Each row comes from the steps of one walk. Every step used is in the known rows, and no mark comes twice. Write the walk behind each row, first mark first.
In the rows, zero is written as 128.
Known rows:
kizo-kerebo-moteni-tarusi: [105 130 100  84 138 103 121 139 133 123 167  90 130 109 133 119  97 110
  94 110 110  86  96 114 150 113 166  95 163]
vamo-pomide-kerebo: [130 149 138 169 140  74 114 107  86  91  98 156 121 140  93 148  71 149
 202 201 122  84 115 126 111 127 101 168 131]
gepid-vamo-moteni-kerebo: [167 117 137 118 148  99 163 153 151 121  88  88 129  85 102  77  94 158
  82  76 174 101  82  88 186 116 134 161 182]
gepid-vamo-pomide: [135 161 163 145 138  99 157 140 147  83  63 136  91  90  69  92  72 150
 133 131 168 157 151  63 182 110 165 206 130]
pomide-kerebo: [130 126 118 162 146  98 104 102  92 132 142 149 139 156 131 131 109 107
 161 179 112  86  99 171  94 145  97 114 131]
moteni-vamo-gepid: [108 106 126 135 171 117 160 117 140 132  95 127 146 153  99 135 148 129
 120 109  96 116 143  73 196 124 125 147 123]
pomide-vamo-tikar: [137 154 176 134  74 116  98 120 139 142 156 146 164 124 110  90 131 126
 122  95 110 105 166 109 118 115  83 145 108]
pomide-vamo-moteni-kerebo-gufa: [160 150 163 113 100  86 116 115 106 129 149 102 165  72 151 106 110 169
  67 102 144  61 108  97 131 102  96 157 160]
gufa-kerebo-tikar: [154  99 157  98 130  48 103  84 122  91 187 112 109 108 106  92 104 136
 132 134 103 127  97 177 123 122 125  92 128]
kizo-vamo: [ 99 177 141 137 139 134 110 119 107 111 115 147 101 107  92  91 108 143
 121  92 122 140 145 125 166 111 149 142 129]
moteni-kerebo-tikar-vamo-gepid: [150  93 163 122 116  61 122  87 103 125 122 117 162  82  93  71 131 182
 129  96 103  76  81 107 152  90 114 132 143]
tarusi-moteni: [172 104 134 123 140 146 169 153 158 141 130 105 154 148 165 116 148 110
 107  95 135 103 137 107 115 119 105 151 130]
moteni-kerebo-tikar: [139 105 131 114  98  45 119 105 117 121 138 103 140  93 108 102 121 178
 134 123 100  70  87 172 131  95 132 110 136]
pomide-kerebo-moteni: [158 146  99 146 126  93  96 103 108 137 168 136 137 150 131 116 101 116
 127 128 126  99  84 151  89 151 115  92 139]
kizo-kerebo-moteni-vamo-tikar: [ 99 153 105 101 133  86 106 115 137 106 151  96 150 127  94 100  99 117
  87  88 103  71 133 129 167 108 125  97 163]
gufa-kerebo-pomide-vamo-tikar: [166 164 191 109 104  74 102  83 158  87 173 101  91 122  86 107  96 142
 125 189 109 147 112 126 140 142  77 107 104]
pomide-kerebo-kizo-vamo-moteni: [114 167 137 158 143 123  79  96  72 145 147 110 132 114 114  88  83 118
 126 161 130  91  83 170 109 151  89 133 130]
tarusi-moteni-vamo: [162  92 125 134 156 116 181 149 169 139 116  92 159 148 160 123 158 103
  96  83 123  94 168 108 154 120 127 172 131]
tarusi-moteni-vamo-tikar-kerebo-pomide: [174 112 118 157 141 122 175 134 197 128 112  73 156 184 115  91 162 123
 131 103 129  68 171 113 156 109  72 161 122]
gufa-vamo-pomide-kerebo-gepid: [136 166 169 154 102  64 109 109  96 121 124 105  79 109  91 118  64 184
 169 177 123 106 154  79 165 147 135 172 128]
pomide-vamo-tikar-kerebo: [142 154 162 160  91 107  94 115 123 128 147 136 167 137 114  68 137 138
 126 116 116  67 156 127 116 103  68 132 118]
gepid-vamo-tikar: [138 140 154 134 120 132 142 138 180 124 103 121 130 134  74  61 108 123
 123  78 150 141 153 103 166 113 129 156 135]
kerebo-gepid: [124 168 126 111 119 116 135 102  93 152 131  99 102 126 101 137 110 140
  96 145 147 104 103  63 150 137 136 146 101]
tikar-vamo: [156 124 166 152 134 124 119 103 112 130 119 135 153  90 126  77 139 123
 119  88 155 132 140  78 138 127 128 165 145]
gepid-kerebo-kizo-vamo: [106 165 151 147 182  98 122  93 109 124 125  72 105  78 103  68  75 135
 131 189 151 144  85 187 149 168 160 118 117]
gufa-vamo: [135 129 162 127  95 115 116 141 150 139 146  97  98 100 131  98 118 161
 124 112 120 155 176 115 167 140 152 132 142]
gepid-kerebo-pomide-vamo-tikar: [153 160 156 148 134  79 132  91 163 116 131  99 110 109  69  82  90 147
 166 191 153 136 119 134 139 158 103 127 102]
gufa-kerebo-moteni-vamo: [171 127 132  96 150  46 124 103 148  91 179  84 108 122 132 122 104 127
  80 113 113 134  90 139 163 153 155  82 152]
moteni-vamo-pomide-kerebo-tikar: [119 123 123 172 139  30 123  94 108  97 104 141 131 124  74 125  96 138
 184 147 110  81 164 133 154 116 134 188 117]
kizo-kerebo: [ 76 143 128 107 152 105 108 117  93  97 129 120 133 109 113 118  94 114
 111 166 103  80 120 145 146 104 113 109 151]

Write each row's walk:
[117 153 154 150 140 112 101  68  95 130 155 123 127 150 137 110  94 148
 142 183 111 100 133 135 127 124 107 125 140] : pomide-kerebo-gufa-vamo-gepid
[169 123 142 111 139 106 168 119 143 121 128  67 162 134 187 127 131 155
  86 135 127  55 106 137 126  90 114 144 153] : tarusi-moteni-kerebo-gufa
[119 206 137 160 136  87  96 104  85  83 108 160  93 110  67  99  57 166
 161 120 127 112 126 109 150 115 142 161 136] : kizo-vamo-pomide-kerebo-moteni
[165  97 131 159 146  62 163 123 141 116 113 117 157 141 118 111 125 123
 152 103 118  65 169 115 136 107 111 199 119] : tarusi-moteni-vamo-pomide-kerebo-tikar
[104 164 107  90 133 103  98 119 113 104 155 107 132 104 115 104  86 122
  75 114 118  94 102 123 140 110 133  87 160] : kizo-kerebo-moteni
[129 162 130 161 131 114 111  89 112  99 137  77 111 126 154  73 121 177
 117 168 149  80 163 152 147  93 130 125 154] : tikar-kerebo-gufa-vamo
[190  76 161 119 134  94 165 120 135 140 120  98 183 117 136  68 152 155
 110  69 111  61  95  83 139  89  92 153 141] : tarusi-moteni-kerebo-tikar-vamo-gepid
[117 133 125 177 157  48 135 103 109  94  88 136 127 138  93 152  96 136
 177 170 111  80 155 124 162 132 131 184 129] : moteni-vamo-pomide-kerebo
[115 141 129 122 192 124 151 116 129 132 119 121 107 123  80  80  97 153
 136  84 117 135  79  78 197 135 172 115 143] : kizo-vamo-gepid-kerebo-moteni-tarusi
[130 149 120 156 124 132 111  87 137 111 137  95 160 187 115  79 133 155
 156 136 133  48 143 166 117  84  70 115 150] : vamo-tikar-kerebo-gufa
[121 111 124 144 131 101 135 120 169 133 122 109 158 164  95 119 147 118
 145  86 103  92 172 138 169 124 117 145 131] : moteni-vamo-tikar
[146 152 116 162 109 134 115 106 164 113 121  98 131 186  69  77 134 158
 180 152 131  79 133 144 129 109  47 112 124] : vamo-tikar-kerebo-pomide
[101 177 149 140 188 134 142  91 120 103  89 136  86 119  42  75  88 168
 151 143 127 155 102  85 195 129 124 129 115] : kizo-vamo-gepid-kerebo-pomide
[132 176 147 118 115 118 146 108 135 149 111  92 104 130  58  83  94 137
  94 106 165 113 121  44 182 127 139 168 107] : kerebo-gepid-vamo-tikar
[137 145 176 140  96  92 122 139 139 105 113 107  83  93 102 113  85 189
 163 138 126 148 184  84 174 130 150 173 141] : gufa-vamo-pomide
[147 157 187 185 134  92  99  80  73 109 103 133 145  83 103  84  88 136
 162 169 151 109 120  86 118 138 105 200 129] : tikar-vamo-pomide-kerebo-kizo
[159 148 159 106 139  85 123  90 150  77 155  91  69 124  97 132  92 143
 129 209 121 162  90 138 148 149 102  95 115] : gufa-kerebo-pomide
[148 112 143 171 120  67  82  69  79 134 159 162 159 110 101  58 116 113
 167 117 126  87 123 154  87 122 104 143 123] : pomide-kerebo-tikar-vamo
[127 179 142 117 127 113 153 109 114 143 104  96  85 101  79  98  89 135
  69 128 175 132 115  36 186 131 170 177 104] : kerebo-gepid-vamo
[128 100 137 130 206 119 162 104 123 131 100 126 139 151  95 109 110 144
 157 161 120 121  68  94 160 149 109 105 136] : vamo-gepid-kerebo
[186 140 160 120 106  99 165 137 163 127 122  81 137 110 147 118 131 154
  93 148 122  85 112  99 136 110  85 152 114] : tarusi-moteni-kerebo-pomide-vamo
[147 144 123 143 168  86 153  94 155 110 113  86  87 112  81 105  87 146
 169 213 168 151  92 146 148 167 131 116 116] : gepid-kerebo-pomide
[176  63 142 126 108 101 127 117 133 158 162 115 164  70 104  43 143 135
 142   4 161 104 131  75 130 108 138 178 157] : kerebo-tikar-vamo-moteni-tarusi
[ 69 176 157  99 133 106  95  88 100  90 155  86 117  87 133 100  77 147
  87 173 118  92 167 144 164  86 140 124 162] : kizo-kerebo-gufa-vamo
[151 154 171  94 158  63 138  89 110 101 146  81  71 110  95 107  71 133
  75 171 144 131  72  90 183 148 152 125 122] : gufa-kerebo-gepid-vamo
[ 84 176 129 108 133 116 110 104 123  87 123 109  95 104  75 118  85 129
 119 202 120 113 126 123 155 107  97 116 122] : kizo-kerebo-pomide
[162 111 120 151 154 120 170 117 173 125 124  70 181 184 153  93 162 122
 113  90 131  43 178 133 149  91  91 164 143] : tarusi-moteni-vamo-tikar-kerebo-gufa
[125 166 169 121  87 134 106  87 157 124 164  78 123 130 133  89 111 172
 123 115 135 126 195 133 148 101 133 139 147] : kerebo-gufa-vamo-tikar
